Known rows, with every way that one mark hangs from another:
J671(J509): [-1.11  0.71 -0.88  0.38 -0.52 -0.57 -0.21 -1.05 -1.04 -1.65 -0.88  0.17
 -0.37  0.57  0.01 -0.82 -1.83  2.77 -0.50  0.98  0.93 -1.36 -0.20]
J55(J428(J692) J671): [-2.01  3.86 -3.80 -0.60  0.74  1.74 -1.35 -2.09 -0.54  0.99  1.59  0.26
 -0.73  0.07 -1.26  1.24  0.82  1.19  1.26 -0.77 -0.34 -2.26 -1.37]
J55(J428 J671 J853 J855(J692)): [-3.34  4.14 -5.22  0.47  0.90  2.14 -2.65 -1.19 -1.72  1.85  4.44  0.39
 -1.48  1.76 -2.30  4.36  1.46  2.80  1.97 -0.35 -0.56 -1.48 -2.24]
J509(J383 J671 J855(J55(J428) J692)): [ 0.30 -0.88 -2.59  0.40 -2.43 -1.24 -3.17 -2.41 -1.02 -0.55 -0.25  2.72
 -3.74 -4.69 -3.82  3.17  0.58  1.09  0.82  2.31  0.58  1.36 -0.54]
J855(J55(J428(J692) J853)): [-2.08  1.77 -2.15 -0.17  1.12  1.97 -1.57 -3.08 -1.71  0.58  2.88 -1.64
 -1.00 -0.62 -2.87  1.18  0.32  1.72  0.14 -1.34 -0.37 -2.34 -2.89]
J855(J55(J428(J509(J383)) J671) J692(J853)): [-0.25  1.15 -3.01  0.47  0.48 -0.67 -3.53 -2.69 -2.75  0.45  2.39 -2.53
 -0.76 -2.08 -5.20  2.45 -0.43  4.20 -0.05  1.40  0.81  0.62 -2.21]
J671(J509(J55(J428(J692) J853) J383 J855)): [-2.60 -0.36 -2.81 -0.90 -0.01  0.50 -2.96 -4.92 -3.65 -2.54  1.10  2.82
 -6.80 -3.79 -3.33  1.22 -1.27  2.59  0.10  1.62  1.15 -3.89 -0.48]
J855(J692(J671(J509))): [-0.61  0.78 -3.07  1.86 -0.89 -0.80 -0.70  0.05 -0.40 -0.27 -0.87  0.30
  0.72  0.14 -1.66  0.08 -1.36  3.31  0.26  3.11  0.61  1.64 -0.37]
J855(J55(J853) J692(J671(J509))): [-2.19  0.38 -2.77  2.98  0.16 -0.41 -1.73 -1.55 -1.67  0.73  1.27 -1.14
 -0.05 -0.67 -3.75  1.40 -0.84  3.87  0.01  1.86  0.08  1.20 -1.64]
J55(J428(J509 J692) J853 J855): [-2.64  4.60 -5.37 -1.58  0.84  2.88 -2.79 -3.17 -2.32 -0.75  3.10 -0.58
 -2.48 -0.14 -0.45  0.91 -3.35  2.62  0.38 -0.34  0.57 -4.83 -3.34]
J509(J55): [ 0.08 -1.51  0.18 -0.96 -0.33 -0.15 -0.70 -0.79 -0.56  0.37  0.32 -0.15
 -1.83 -2.80 -2.10  0.62  0.35 -0.46  0.76 -0.44 -0.06  0.60  0.28]
J55(J428(J509 J692) J671 J853): [-3.71  5.33 -4.71 -0.38  2.67  2.23 -3.42 -3.60 -2.13  0.34  3.35 -0.68
 -2.26 -0.67 -0.98  0.59 -2.07  2.59  0.93 -1.03  0.39 -5.39 -1.25]
J671(J509(J55 J383 J855)): [-0.82 -2.75 -0.62 -0.32 -1.55 -1.48 -1.94 -3.03 -2.34 -2.34 -1.19  2.97
 -5.49 -4.38 -2.30  0.90 -0.81  1.45 -0.34  2.15  1.31 -0.59  0.55]
J692(J671(J509(J383 J855)) J853): [-2.23 -1.35 -2.97  1.65  0.62 -2.83 -1.60 -0.85 -2.49 -1.10 -0.76  1.68
 -2.48 -2.33 -2.22  1.68 -2.45  2.03 -1.23  5.27  0.30 -1.38  1.96]
J509(J55(J853) J855): [-2.02 -1.93 -1.18 -0.13 -0.16  0.08 -2.38 -1.77 -0.85  0.37  1.57  1.43
 -5.25 -3.52 -2.15  1.66  0.45 -0.87  0.77  0.38 -0.01 -1.31  0.92]
J855(J55(J428(J509 J692) J671)): [-1.60  3.38 -3.77 -0.58  0.36  1.28 -2.75 -3.88 -1.19  0.68  1.55 -2.02
 -0.82 -2.27 -2.40  1.01 -0.87  2.29  0.65 -1.27  0.52 -1.74 -3.45]
J671(J509(J855(J55(J428) J692))): [-1.25  0.30 -3.47  0.31 -2.94 -0.18 -2.04 -2.60 -1.01 -1.50 -0.13  0.17
 -1.77 -0.29 -2.42  0.61 -0.25  4.09  0.09  2.36  1.64  0.28 -2.70]
J428(J509(J55) J692): [ 0.75  0.84 -2.04 -1.31 -0.99  1.10 -2.06 -2.89 -0.58 -1.17 -0.30 -0.95
 -3.15 -4.28 -1.78 -1.73 -3.10  0.90  0.05 -0.29  1.27 -0.98 -1.43]
J671(J509(J55 J855)): [-1.53 -1.35 -1.86 -0.44 -2.13 -0.99 -1.70 -2.14 -0.92 -1.60 -0.97  1.43
 -4.18 -2.74 -1.53  0.10 -1.24  1.50  0.22  1.72  1.23 -0.74  0.23]
J55(J428): [-1.21  1.30 -1.60 -1.39  0.85  0.50 -0.60 -0.67 -0.91 -0.04  1.20 -0.18
  0.57  0.79 -0.41  0.78 -0.29  0.88  0.70  0.08  0.01 -1.95 -0.57]

Rows:
[-0.34 -1.89  0.53 -0.35 -0.27 -1.23 -1.06 -2.53 -2.99 -1.99 -0.72  1.51
 -3.28 -3.32 -2.66  0.60 -1.15  2.22 -0.42  0.96  0.91 -0.40  0.33]  J671(J509(J55 J383))
[ 0.06  0.51 -3.72  1.05 -2.80 -1.78 -3.78 -1.44  0.25 -0.66 -0.42 -1.04
 -2.71 -4.17 -2.57  0.34 -3.34  2.10 -0.27  3.03  1.42  0.59 -0.07]  J428(J509(J671 J855(J55 J692(J853))))
[-2.04  1.86 -3.22 -0.57 -0.03 -0.23 -3.69 -1.94 -1.60  0.00  1.32  0.19
 -3.97 -4.87 -1.47  1.80 -4.28  0.96  1.05 -0.06  0.23 -2.62  0.49]  J428(J509(J55(J853 J855) J671))
[-2.74  4.08 -6.24  0.18 -0.92  0.50 -2.40 -1.11 -2.06  0.15  2.42 -0.69
 -0.64  2.36 -3.00  3.25 -0.65  5.42  0.80  2.23  0.45 -1.28 -2.22]  J55(J428 J671(J509) J855(J692(J853)))
[-2.11 -1.46 -0.59  1.73  0.88 -0.64 -2.75 -3.21 -2.10  0.83  1.80  2.31
 -4.94 -3.92 -2.85  3.79  2.44 -0.07  0.06 -0.06 -0.34 -0.21 -0.46]  J509(J383 J855(J55(J671 J853)))
[-2.84 -0.38 -4.23 -0.38  1.27 -1.83 -1.99 -1.44 -4.33 -0.25  1.19  0.53
 -1.98 -2.81 -4.35  3.74 -2.81  3.06 -0.23  3.81 -0.47 -1.94  0.36]  J692(J671(J509(J55(J428 J855) J383)) J853)
[ 0.98  0.10 -2.17 -0.53 -1.23  0.44 -2.31 -3.58 -1.05 -2.66 -1.04  2.12
 -5.02 -4.48 -0.33 -1.35 -2.54  0.43 -1.08  1.72  1.83 -1.29 -1.21]  J428(J509(J383 J855) J692)
[-2.05  0.64 -3.09 -0.44  1.11  1.20 -3.39 -2.80 -3.74  1.25  4.05  1.85
 -4.72 -2.91 -5.09  5.57  2.04  1.94  1.91 -0.51 -0.53 -0.37 -1.33]  J509(J55(J428 J671 J853 J855(J692)) J383)
[ 0.65 -2.99 -1.83  1.81 -1.67 -1.41 -1.94 -1.59 -0.94  0.42 -0.55  2.26
 -2.96 -4.42 -3.71  2.77  1.62  0.28 -0.09  2.98  0.27  3.73 -1.31]  J509(J383 J855(J55 J692(J671)))
[-1.99 -1.67 -0.52  1.31 -0.41 -1.13 -2.11 -3.66 -3.01 -1.94  0.18  1.90
 -4.51 -2.67 -2.19  1.52 -0.47  2.54 -1.09  1.54  0.96 -1.34 -0.84]  J671(J509(J383 J855(J55(J853))))
[ 0.00  0.09 -3.35  1.39 -2.68 -1.58 -2.37  0.49  1.17 -0.28 -0.51  1.26
 -2.82 -2.09 -2.03  1.15 -1.03  0.68  0.27  3.74  0.36  0.69  2.09]  J509(J671 J855(J692(J853)))
[-1.41  0.73 -3.46  0.57 -0.33  0.10 -0.92 -1.98 -0.92 -0.42 -0.91  0.53
 -1.77 -2.95 -2.39 -0.44 -2.07  1.72  0.22  1.59  0.01 -0.80 -0.50]  J428(J692(J671(J509(J55))))
[-0.04  1.09 -3.73 -0.67 -0.10  0.35 -3.20 -3.42 -2.66 -0.41  1.39 -0.25
 -5.22 -5.48 -3.97  1.85 -2.40  1.63 -0.58  0.71  0.53 -1.03 -1.31]  J428(J509(J55(J671 J855) J383) J692(J853))
[-3.17 -0.79 -2.57 -1.46  0.56  0.51 -3.02 -2.33 -1.62  0.36  2.58  1.21
 -4.59 -2.74 -2.55  2.40  0.34 -0.01  1.49  0.27  0.05 -3.10  0.37]  J509(J55(J428 J853) J855)
[-0.78  2.56 -3.57  0.14 -0.52  0.49 -3.13 -2.55 -1.07  1.00  1.89 -2.25
  0.23 -1.24 -3.26  1.54 -0.10  3.51  1.19 -0.18  0.94  0.95 -3.35]  J855(J55(J428(J509) J671) J692)
[-2.39 -0.71 -2.87  0.93  0.93 -2.30 -1.33 -0.25 -2.07  0.27  0.11 -1.26
 -0.76 -2.20 -3.42  1.20 -2.90  2.40 -0.32  3.43 -0.30 -1.16  1.85]  J692(J671(J509(J55)) J853)
[ 0.17 -1.50 -1.63  1.16 -2.03 -1.57 -1.74 -1.62 -1.92 -2.87 -0.81  1.86
 -3.82 -1.08 -2.57  0.35 -1.02  3.50 -1.52  4.33  1.79  0.41  0.22]  J671(J509(J383 J855(J692(J853))))
[-1.24  1.76 -3.37 -0.33  0.86  1.60 -3.76 -4.45 -2.97 -0.26  2.23  1.13
 -6.24 -5.55 -2.95  2.05 -1.87  1.32  0.34 -0.95  0.37 -2.08 -1.81]  J428(J509(J55(J671 J853 J855) J383) J692)
[-0.47 -1.65 -3.55  2.16 -1.82 -1.41 -1.98 -0.17  0.28  1.44  0.30 -0.78
 -1.27 -2.22 -4.00  2.16  0.49  1.03 -0.24  3.72  0.13  2.94 -0.80]  J509(J855(J55 J692(J671 J853)))
[-2.69  3.75 -5.60 -0.40  0.24  0.96 -2.14 -3.26 -3.37 -0.86  2.03  0.90
 -2.91 -0.10 -2.87  3.20 -1.01  4.16 -0.26  1.58  0.02 -3.41 -2.12]  J55(J428(J692(J853)) J671(J509(J383)) J855)
[-0.72  0.18 -2.88 -0.23 -0.53 -0.16 -4.41 -4.55 -1.88 -1.84  0.04  2.86
 -8.04 -8.20 -2.52  0.44 -3.66  0.15  0.21  1.25  1.05 -3.08  1.09]  J428(J509(J55(J853) J383 J671 J855) J692)
[-0.70 -0.06 -4.14 -0.99 -2.92 -0.54 -3.46 -1.36  0.26  0.12  0.05  2.25
 -4.12 -4.57 -3.42  2.23 -0.37  0.47  2.41  2.19  0.60  0.12  0.95]  J509(J55(J428) J671 J855(J692))
